Each row was made from one path, in order. Every step used is in the known rows, and no mark comes twice. Write each row's path.
Known rows:
zulop-pusu-geziz-roka-rofip-fugu: [ -5 -10  26  23 -16  15   3  -8  16  -2   9  20   7   4  14   8   4   7
  16  24  -3 -10  -8 -16 -16   1   7  -2 -19  23 -13  -7]
sotid-geziz-roka-rofip: [-11  -1  14  15  -6  10 -10  -2  12  -2   7  10   9  -6  17   8   6   7
  18  16  -4  -8   3  -9  -8  -1  -3   0  -9  15 -14  -3]
zulop-karov-bebokun: [ -4  -3  28  17  13  22  -4 -15  17  -2  21  -2   2  -6  20   0 -10  11
  15 -16   9 -13   5   2  -2  -9  -3   4 -24  20  -6 -15]
sotid-geziz-roka-rofip-fugu: [-16  -5   7  18 -11  11  -4  -4  12  -5   7  13  10  -2  19   8   6   7
  17  24  -7  -7  -3 -16 -10   3  -5  -3 -11  17 -13   1]
bidoz-gebipot-midaz-bapotoz-roka-rofip-fugu: [-31   8  18  29  17  -8 -15 -11  15 -15  17  15  15  -1  16  17   7   4
  28  16  22  11 -20 -15  -3   7  -5   8  -1  -8 -16   4]
rofip-roka-bapotoz-midaz: [-18  -3  29  23   8   2 -21 -14   9 -10  13   8  20 -17  10  10   0   7
  20  18  14  -3   3 -18 -14   0  -4  -2   0  10 -13   3]
pusu-geziz-roka-bapotoz: [ -3   0  30  18  -6   5 -12  -9  13   0   8   9  12 -14   7  11  -4   9
  20  17  -1  -9  -1  -8 -15  -1   2  -7 -12  21 -15   0]
roka-geziz-pusu: [  2   9  28  16   1  22 -12 -10   7  -1  13   2   8 -10   8  11  -5  14
  17  11  -1  -2 -10   0 -18  -3   5   0 -19  14 -15   1]
sotid-geziz-roka-bapotoz: [-10  -2  18  14  -2   7 -14  -5  13  -2   7   6  11 -12  14   9  -1   8
  18  15  -2  -9  10 -10 -11  -3  -4  -7 -10  17 -13   5]
bidoz-gebipot-midaz-bapotoz-roka-geziz-pusu: [-18  17  27  22  18   0 -21 -17  10  -7  19   5  13  -3  12  18  -1   9
  28  11  10  14 -22  -2 -10  -3   4   6 -10  -9 -20   9]
pereb-bidoz-gebipot-midaz-bapotoz-roka-geziz-pusu: [-17  20  28  21  22  -6 -15 -15  12  -7  22   3  18   3  13  11  -3   8
  30  12  15  13 -29  -6  -4  -7   3   3 -10 -13 -17  11]
geziz-pusu-zulop-karov-bebokun: [  1   2  38  12   0  32  -1 -21  15   2  24  -3  -2   4  26   7 -11  15
  13 -12  -5  -8 -12  -1 -10 -13   8   1 -33  27 -11  -9]
midaz-gebipot-bidoz-pereb: [-14  13  28  16  24  -4 -23   2  24   0  20   6  17   2  19   5  -2   8
  17 -10  22   4 -14  -7 -10  -4 -13   1 -13  -7   0  -4]
geziz-roka-bapotoz-midaz-gebipot: [-26  -2  29  24   6  -1 -25 -12  16  -2  16  13  20 -13  20  16   3   5
  25   9   6  -1  -2 -14 -16   3  -1  -2   3   8 -15   1]
gebipot-midaz-bapotoz-roka-geziz-pusu: [-14  13  29  22  11   7 -22 -21   3  -7  16   2   9  -8  12  18  -2  10
  27   9   5   9 -15   0 -12  -1   7   5  -8  -1 -18  11]
sotid-geziz-roka: [ -7   0  12  13  -2   8 -12  -3  15  -2   8   2   8  -5  13   5  -2   9
  15   7  -8 -11   4  -2  -9  -5  -5  -2 -14  15  -7   0]
pusu-geziz: [  5   4  31  20   3  12 -12  -6  18  -1  10   4   7  -7   6   5  -5  13
  15   7   3  -9  -7   3 -12  -1   0   0 -19  15  -8  -6]
bapotoz-roka-rofip-fugu: [-18  -3  21  19  -3   6 -10  -9   7 -10  10  11  10  -8  10  12   8   7
  20  16  11   1  -2  -9  -6  10  -1   3  -2  10 -11   1]
roka-geziz-sotid: [  5  13  26  17   6  24 -22  -6  12   0  14   4   7 -14   5  10  -5  11
  22   8   1  -1  -6   7 -11  -1   5   0 -16  13 -18   0]
midaz-bapotoz: [-10   9  24  21  16   4 -19  -8  11 -10  15   3   8 -13  11  10  -6  12
  19   0  14  -7  -3   2 -11   1  -5   6 -10   8  -9  -2]
karov-zulop-pusu-geziz-sotid: [ 13  -4  40  19  -2  25 -11  -7  28  10  18   6  -5   5  13   3  -6  10
  14  -2  -5 -11 -12   1 -16  -9  11   1 -26  21 -10  -5]
zulop-pusu-geziz-sotid: [ 14   1  36  19  -3  25 -13  -5  24   6  13   7   0   2  11   5  -5  12
  16   8  -1 -10  -9   5 -14  -6   9  -2 -24  17 -10  -7]
bidoz-gebipot-midaz-bapotoz-roka-geziz: [-21  15  27  25  27  -4 -25 -14  13 -11  18   8  14  -9   6  14   0   7
  30   6  20  13 -13   1  -4  -1   1   8  -8 -11 -18   5]
karov-zulop-pusu-geziz-roka-bapotoz-midaz-gebipot: [-16 -15  46  26  -2   6 -17 -16  28   9  20  17   8   1  23   9   3   4
  22   5  -2  -5  -7 -18 -22  -4  11  -2 -10  16 -16  -3]
geziz-roka-bapotoz-midaz-gebipot-bidoz: [-27   4  29  21  13  -6 -29 -10  19   0  18  14  22  -8  23  16   4   2
  25   2   8   4  -9 -18 -16   0  -5  -5   0   2  -9   1]
gebipot-bidoz-pereb: [ -7  12  25  11  20   0 -17   1  21  -4  18   1  14  -1  11   3  -6  10
  14  -9  20   0 -10  -7  -7  -7 -11   0 -16  -1   3  -2]
bidoz-gebipot-midaz-bapotoz: [-17  15  21  28  30  -3 -20  -6  22 -11  19   7  14  -4  13  13  -7  10
  22  -1  22   2 -19  -4  -7  -4  -9   8 -12  -6 -10  -1]
rofip-roka-geziz-pusu-zulop-karov: [  0   7  36  10  -3  25  -5 -20   5  -4  19   6  10  -3  12   8  -7  15
  16  14  -6   0  -9  -6 -18 -12  12  -1 -29  22 -19  -3]
bapotoz-roka-rofip: [-13   1  28  16   2   5 -16  -8   7  -8  11   8  10 -12   9  13   8   7
  21   8  14   0   3  -2  -4   6   1   6   0   8 -12  -4]
karov-zulop: [ -4  -1  27  18  10  11 -14  -6  19  -2  18   1   4  -7   9   5  -7  11
  13 -10   7  -9  -5  -2 -11  -5  -2   7 -15  17  -5  -4]

Write each row's path:
[-22  15  24  23  30 -18 -18  -8  19 -12  22   3  19   3  12   8  -3   7
  27   1  28   7 -20  -5   3  -6  -6   6  -5 -15  -7   6]
pereb-bidoz-gebipot-midaz-bapotoz-roka
[-14  -1  33  23  10   8 -23 -13  15  -5  13   7  14 -16  12  13  -2   9
  21   8  13  -4   0 -11 -12   3  -2   0  -2  10 -11   2]
roka-bapotoz-midaz
[-29   7  30  18  16 -12 -28  -8  22   1  21  12  25  -4  23  13   3   2
  25   1  15   8 -12 -23 -13  -2  -9  -5   0  -5  -7   4]
geziz-roka-bapotoz-midaz-gebipot-bidoz-pereb
[  7 -10  41  20   1  18  -6  -8  25   5  16   7  -3   4  10   0  -6  11
  11  -4   3 -13  -6  -3 -16  -8   8   4 -26  21  -6  -9]
karov-zulop-pusu-geziz
[-17  12  28  24  20   2 -27 -18   5 -10  15   5  10 -14   6  14  -2   8
  28   4  14   9  -6   3  -6   1   3   8  -5  -3 -16   7]
gebipot-midaz-bapotoz-roka-geziz
[ -5   5  23  19   8  12 -14  -8   3  -9  12   6  16 -16   0   4  -3  11
  18  16   9  -2   3  -3 -14  -3   0   1 -14  12 -15  -3]
rofip-roka-geziz
[-18  -5  22  17  -2   6 -20 -12  16  -2   9   7  14 -10  18  11   2   6
  21  15  -6  -6   5 -15 -11  -2  -3  -6  -3  13 -12   6]
sotid-geziz-roka-bapotoz-midaz
[-22  10  31  19  25  -6 -28  -4  27   0  24   7  19   3  22   7   1   5
  20 -10  18   8 -18 -12 -10  -2 -11   2  -7 -11   0  -3]
bapotoz-midaz-gebipot-bidoz-pereb
[-22   0  36  27  15   4 -28 -12  19  -2  17  11  17 -14  19  15   3   7
  24   6  16   1  -3 -11 -16   5  -3   0   1   4 -14  -1]
roka-bapotoz-midaz-gebipot
[-22  13  23  25  26 -11 -23 -10  17 -12  18   5  14  -4  11  14  -1   7
  26   0  22   7 -13  -1  -2  -1  -5   9  -4 -10 -10   3]
bidoz-gebipot-midaz-bapotoz-roka
[-18   2  30  26  14   5 -26  -9  20  -3  19   8  14  -6  18  10   2   8
  20  -2   9   0  -8  -4 -13   3  -4   5  -3   2  -8  -6]
bapotoz-midaz-gebipot
[-12  10  26  20  21   2 -24   0  21   0  18   8  14  -3  18   9   0   9
  17  -9  15   1 -11  -2 -13  -1  -9   1 -12  -1  -3  -7]
midaz-gebipot-bidoz
[-16  17  22  27  34 -10 -16  -4  24 -10  22   5  19   3  15   6  -9   9
  23   1  28   1 -26  -8  -2  -8 -10   5 -13 -11  -7   1]
pereb-bidoz-gebipot-midaz-bapotoz
[-27   3  31  25  20  -6 -29 -10  16  -4  19  13  25 -10  20  11   6   4
  22  10  18   6  -7 -22 -17   0  -9  -5   1  -3 -10   0]
rofip-roka-bapotoz-midaz-gebipot-bidoz
[-26  14  26  24  26 -16 -16  -8  17 -12  21  10  20   1  16  11   4   4
  30  10  31   9 -22 -13   4  -1  -5   8   1 -16 -14   2]
pereb-bidoz-gebipot-midaz-bapotoz-roka-rofip
[-22   5  35  24  22  -1 -31  -9  22   0  19  12  19  -9  22  14   3   5
  23  -1  18   6 -10 -15 -15   2  -7  -3  -1  -3  -9   0]
roka-bapotoz-midaz-gebipot-bidoz
[  0  10  32  14  -6  21 -11 -15   2  -4  16   6  12  -7   6  11  -4  15
  17  21  -5   2 -15  -6 -21  -8  11  -2 -23  19 -20   4]
rofip-roka-geziz-pusu-zulop
[-29   4  25  15  14  -9 -27  -6  26   4  18  10  22   1  29   8   6   2
  24   6   6   7  -8 -24 -11  -4 -11  -9  -4  -7  -7   7]
sotid-geziz-roka-bapotoz-midaz-gebipot-bidoz-pereb
[-18  -2  26  20   1   2 -20 -13  12  -5  12   8  17 -15  12  15  -1   6
  22  10   4  -5   1 -14 -13   0  -1  -2   0  15 -12   3]
geziz-roka-bapotoz-midaz
[ -9  11  43   9   2  16 -13 -28   4  -5  22   3   2  -5  16  16  -4  13
  24   4  -3   8 -10   4 -12  -4  17   5 -20  14 -21   3]
midaz-bapotoz-roka-geziz-pusu-zulop-karov
[-25  -2  31  28  12  -2 -26 -13  12  -7  17  12  23 -14  17  12   5   6
  23  17  16   1   0 -18 -17   3  -5  -2   3   3 -15   0]
rofip-roka-bapotoz-midaz-gebipot
[ -1 -10  34  18   8  17 -10  -7  22   0  18   5   0   0  12   2  -6  11
  11 -12  11 -12   1  -3 -14  -8   4   7 -20  18  -4  -8]
karov-zulop-pusu
[-16  -2  12  20  -8   8  -5  -6   9  -9  10  14  13  -7  13  12   3   7
  18  18   1  -6  -7 -15 -11   4  -3   0  -8  19 -13  -2]
geziz-roka-rofip-fugu
[-14  21  25  23  23   2 -30 -13  15  -6  20   7  12  -8   9  17   0   6
  33   8  12  15 -19   5  -4  -1   4   5  -7 -10 -22   8]
bidoz-gebipot-midaz-bapotoz-roka-geziz-sotid
[-15 -10  43  26  -2   6 -18 -15  23   5  15  18  13  -2  20  12   4   5
  23  14   2  -4  -4 -15 -21   0   9  -4  -8  12 -16  -4]
zulop-pusu-geziz-roka-bapotoz-midaz-gebipot
[-11  11  30  15   4   8 -18 -19   0  -7  15   1   7 -13  10  15   0  11
  25  11   2   6  -7   4 -14   2   8   3  -7   6 -19   8]
midaz-bapotoz-roka-geziz-pusu
[-11   0  23  17   1   4 -15  -7   9  -5   9   7  14 -17   9  13  -4   9
  20   9   7  -9   6  -9 -13  -1  -2  -4  -6  19 -13   2]
geziz-roka-bapotoz
[-26   9  36  20  25  -7 -30  -7  25   1  22  10  22  -4  23  10   2   5
  23  -2  25   9 -13 -20 -12   0 -11  -3  -2  -9  -5   2]
roka-bapotoz-midaz-gebipot-bidoz-pereb
[  0   3  20  14  -3  19 -10  -5  15   1  10  -2   5   0  19   6  -3  13
  12  10  -8  -9  -6  -2 -13  -6  -3  -2 -19  12  -8   2]
sotid-geziz-pusu
[  3 -11  35  17  -8  12  -4  -9  23   5  15   8   0   4  11   2  -5   9
  12  -2  -7 -14  -5  -6 -17 -11  10   2 -24  25  -7  -7]
karov-zulop-pusu-geziz-roka
[  4  -6  31  18  -8  12  -6  -7  19   1  10  10   5   1   8   4  -4  10
  14   8  -3 -13  -1  -1 -16  -7   8  -1 -22  21  -7  -8]
zulop-pusu-geziz-roka
[-25  -4  24  22   3   2 -25 -11  20   1  13  11  16  -8  25  12   6   5
  24  14  -3  -2   2 -15 -14   1  -3  -5   0   6 -15   4]
sotid-geziz-roka-bapotoz-midaz-gebipot
[  2   5  37  10  -2  24  -5 -16  16  -1  20   2   3   3  19  11 -10  16
  12  -3  -4  -6 -12   0 -15 -11   8   2 -28  22 -10  -5]
geziz-pusu-zulop-karov
[  3   9  34  13  -5  20 -11 -10  13  -2  16   2   5   0  14  14  -7  16
  14   4  -4  -4 -18  -1 -18  -6   7   1 -21  19 -10   1]
geziz-pusu-zulop
[ -4   2  26  19  -9   8  -7  -6  13  -1   8  13  10  -9  10  11   3   8
  20  18  -3  -8  -8  -8 -13   0   3   0 -11  19 -16  -8]
pusu-geziz-roka-rofip
[-15  20  36  20  13   4 -21 -20  11  -6  22   7  10   0  12  21  -2  11
  29  11   6  18 -30  -2 -12  -5  12   6 -16  -4 -22  11]
bidoz-gebipot-midaz-bapotoz-roka-geziz-pusu-zulop
[ -2   7  43   6  -5  22 -10 -24   7  -1  19   2   3  -3  12  13  -3  14
  20   4  -7   5  -7   4 -11  -7  18   2 -23  18 -17   1]
bapotoz-roka-geziz-pusu-zulop-karov
[  3   9  40  10  -1  30  -7 -19  12   1  20   4   4  -3  15  11  -9  16
  16   4  -6   0 -13   1 -16 -10  15   2 -31  22 -18  -4]
roka-geziz-pusu-zulop-karov
[ -8  14  39  13   0  13 -19 -22   1  -6  18   3   4  -9  10  18  -1  14
  25  11  -3  10 -15   5 -16   0  15   3 -14  11 -21  10]
midaz-bapotoz-roka-geziz-pusu-zulop
